Each row comes from the steps of one path. Every step used is in the known rows, and no mark comes twice. Write the path behind each row, first mark first.
Known rows:
vepe, fulud, gakam: [ -5  24 -38  -4  -2  23 -26 -15  23   4 -10  -9  23  -6 -19  13  27   8
 -28 -12 -12]
desali, gakam, fulud: [ -2  12 -39   3  -8  14 -38 -26  -7   5   9 -12  -3  11 -16  25  26  14
 -30 -17  33]
desali, gakam, fulud, pubo, forot: [  2  17 -34  11  -2   9 -30 -28  -2  11   1 -14 -12  -1 -16  22  35   7
 -22 -26   9]
vepe, fulud, gakam, desali: [ -4  18 -39   4   3  19 -24 -14  15  -5  -2   5  43  -9 -17  11  28  17
 -37 -13   4]
riku, pubo, fulud, gakam, desali: [-20  12 -41  -9   5  28 -22 -16   5   4  11  -2  40  -9  11  13  24   1
 -10  -4 -17]
forot, gakam, fulud, pubo, riku: [ -8   8 -33   1 -13  22 -33 -19  -1  12  16 -20   8  19   3  29  29  37
 -24 -12  16]
riku, vepe, fulud, gakam, desali: [ -5  18 -35  -8   9  17 -22 -14   3 -14  -2 -14  23  -1 -21  17  34  20
 -26 -14  18]
fulud, pubo, forot, gakam, desali: [-10   7 -34   8  -6  23 -28 -16   2   7  -1   1  25   0   1  27  36  16
 -23 -18 -15]
gakam, fulud: [ -9  12 -41  -7  -5  13 -31 -21   0   8   4   4  21  15  -2  23  24  17
 -24  -7  27]
gakam, forot, pubo, riku: [-24   0 -30  -5 -13  30 -46 -16   8  16 -11 -39  28  12   9  -3   8  25
 -15   0  24]
forot, gakam, desali: [-17  -1 -40  -3 -12  28 -38 -14  -4  -2  15   6  41  16   0  33  25  30
 -35  -4  22]
pubo, fulud: [-14  19 -40 -10 -17  23 -34 -13  17  13  -7  -3  29   4   8  20  16  12
  -4   2 -19]
fulud, pubo: [-11  15 -34   5 -12  16 -20 -19  -7  21  -8 -17  14   1  -1  26  39  11
 -13 -19   2]
riku, pubo: [-26   3 -37 -16   2  25 -25 -19  -2  13  -3 -16  31   3   8  19  25  -3
 -10 -10  -3]
vepe, fulud, gakam, forot, pubo, riku: [-13  14 -29  -3  -6  29 -38 -14  31   6 -10 -36  26  -3 -10  -9  14  21
 -28  -6   3]
desali, gakam: [ -5  13 -39   4 -12  21 -37 -23  -9   8  -4 -23   3   5 -18  23  24   6
 -22 -19  16]
forot, pubo, riku: [-21   7 -32 -13  -3  32 -40 -12  -9  21 -13 -22  29   9  12   2  11  15
  -5 -10  -5]
riku, vepe, fulud: [-13  16 -32 -20   0  16 -26 -11  12  -5 -12 -20  19   8 -15  21  31  19
 -15  -7  13]
riku, vepe, fulud, pubo, forot: [ -9  20 -27 -11   5  11 -19 -13  15   1 -20 -22   8  -3 -16  18  39  11
  -8 -16 -12]
vepe, fulud, pubo, riku: [ -6  18 -28   2  -8  12 -20 -11  14  17 -17 -24  28  -8  -5   6  27  27
 -18 -19  -9]
gakam, fulud, vepe: [ -6   9 -42   6  -4  11 -26 -19   2  11  -8  -3   2  15   9  32  27  24
 -27 -13  12]

Write each row's path:
[ -9  15 -41  11 -14  29 -34 -26  12   4  -3 -31  11   4 -14  13  21   9
 -28  -8  23] => fulud, gakam, forot
[ -8   9 -30  -6  -6  20 -31 -19  -7   4  18 -30  -9  24  -2  32  34  40
 -18 -11  28] => forot, gakam, fulud, pubo, riku, vepe
[-15   3 -29   4 -15  28 -50 -22  -3  13  -3 -52   4   8  -7   0  11  21
 -22 -11  31] => desali, gakam, forot, pubo, riku
[-16   7 -31   7 -18  27 -46 -18  18  14  -6 -40  -7   3   5  17  21  21
 -21  -3   8] => desali, gakam, forot, pubo, fulud, vepe
[-18  16 -36  -9  -1  35 -34 -11   4  10   6   3  39  -4  12   9  22  10
 -11   1 -18] => forot, pubo, fulud, gakam, desali
[-20   9 -30  -2 -21  29 -50 -20  18  11   2 -36   9   3  -3   9  19  16
 -17   4  18] => desali, gakam, forot, pubo, fulud
[ -3  15 -31   0   0   8 -21 -21 -16   9   3 -29   0  13  -2  18  32  30
  -9 -19  33] => gakam, fulud, pubo, riku, vepe
[-17  15 -29  -7  -7  30 -37 -15  37   4  -6 -24  28  -4 -14   1  25  16
 -32  -2   6] => vepe, fulud, gakam, forot, pubo
[-20   3 -30   0 -16  27 -48 -23   4  11   0 -40   6   8 -11  11  23  14
 -26  -8  39] => desali, gakam, forot, pubo
[-12  15 -26 -16  -1  20 -25 -12  21  -2  -8 -23   1   3 -15  27  41  20
 -15 -12 -14] => riku, vepe, fulud, pubo, forot, gakam
[-11  15 -28  -6  -8  22 -28 -11  33   8 -12  -7  21  -4 -11  21  34  15
 -24 -12 -31] => vepe, fulud, pubo, forot, gakam
[-10  18 -29  -2  -9  12 -19 -12  19  15 -12 -12  29  -7  -9  19  39  19
 -24 -15  -6] => vepe, fulud, pubo
[-24   6 -38 -18  10  26 -27 -19   7  11 -15  -7  27  -3   6  13  19 -16
  -4 -12 -34] => riku, pubo, forot
[ -5  17 -32  -3  -2  21 -31 -17  15  -6 -13 -55   7   5 -19  -1  16  27
 -18 -10  22] => pubo, riku, vepe, fulud, gakam, forot
[ -9  12 -36  -8  -1  21 -30 -16 -19   5 -16 -41   6  15  -4  12  14  21
  -1 -17  14] => pubo, riku, vepe
[ -6  15 -31   2  -2  16 -20 -18 -22  14 -11 -46  -1   6  -1  16  32  23
   0 -23  12] => fulud, pubo, riku, vepe
[-18  11 -35  -1  -9  37 -38 -23  14   9  -1 -32  15   4  -6   7  23   9
 -24  -4  16] => fulud, gakam, forot, pubo
[  1  10 -39  14  -5  12 -33 -25  -6   8  -1 -17 -17  11  -9  33  28  21
 -32 -24  24] => desali, gakam, fulud, vepe
[-26   1 -36 -22   7  29 -34 -20  17   3   8   2  18  12   7  23  22   0
 -16  -5 -21] => riku, pubo, forot, gakam, fulud
[-17  15 -27 -19   2  27 -33 -16  24  -7  -5 -39   9   4 -17   8  32  18
 -21  -1  24] => riku, vepe, fulud, gakam, forot, pubo
[-29   1 -31  -9 -16  30 -44 -17  14  13  -7 -27  27  11   5   8  20  18
 -20   4  28] => gakam, forot, pubo
[ -8  17 -34   5  -5  17 -22 -20   4  19 -20 -11   8  -6  -2  19  33   0
  -7 -24 -26] => fulud, pubo, forot
[-20   9 -25 -26   6  27 -35  -7   2   7 -15 -34  20   9   0   1  18  23
  -4  -9   2] => forot, pubo, riku, vepe, fulud
[-24   4 -23 -17  -5  25 -42 -12  19   3 -12 -49  22  10  -2  -5  15  32
 -15   4  27] => gakam, forot, pubo, riku, vepe, fulud
[ -4  21 -44   5  -8  25 -28 -15   5   2   4   6  36  -5   0  17  20  12
 -16  -3 -11] => pubo, fulud, gakam, desali
[-13   8 -39 -12  -5  27 -41 -19  18   2   1   8  10  17  -3  27  18  12
 -23  -6 -14] => pubo, forot, gakam, fulud
[ -6  15 -33  11  -9  18 -22 -18 -15  24 -13 -33  15   0   3  12  25  20
  -7 -24   0] => fulud, pubo, riku
[-15   6 -39 -11 -13  26 -40 -19  10   3  19   0  16  26  -2  36  26  27
 -32  -2  21] => forot, gakam, fulud
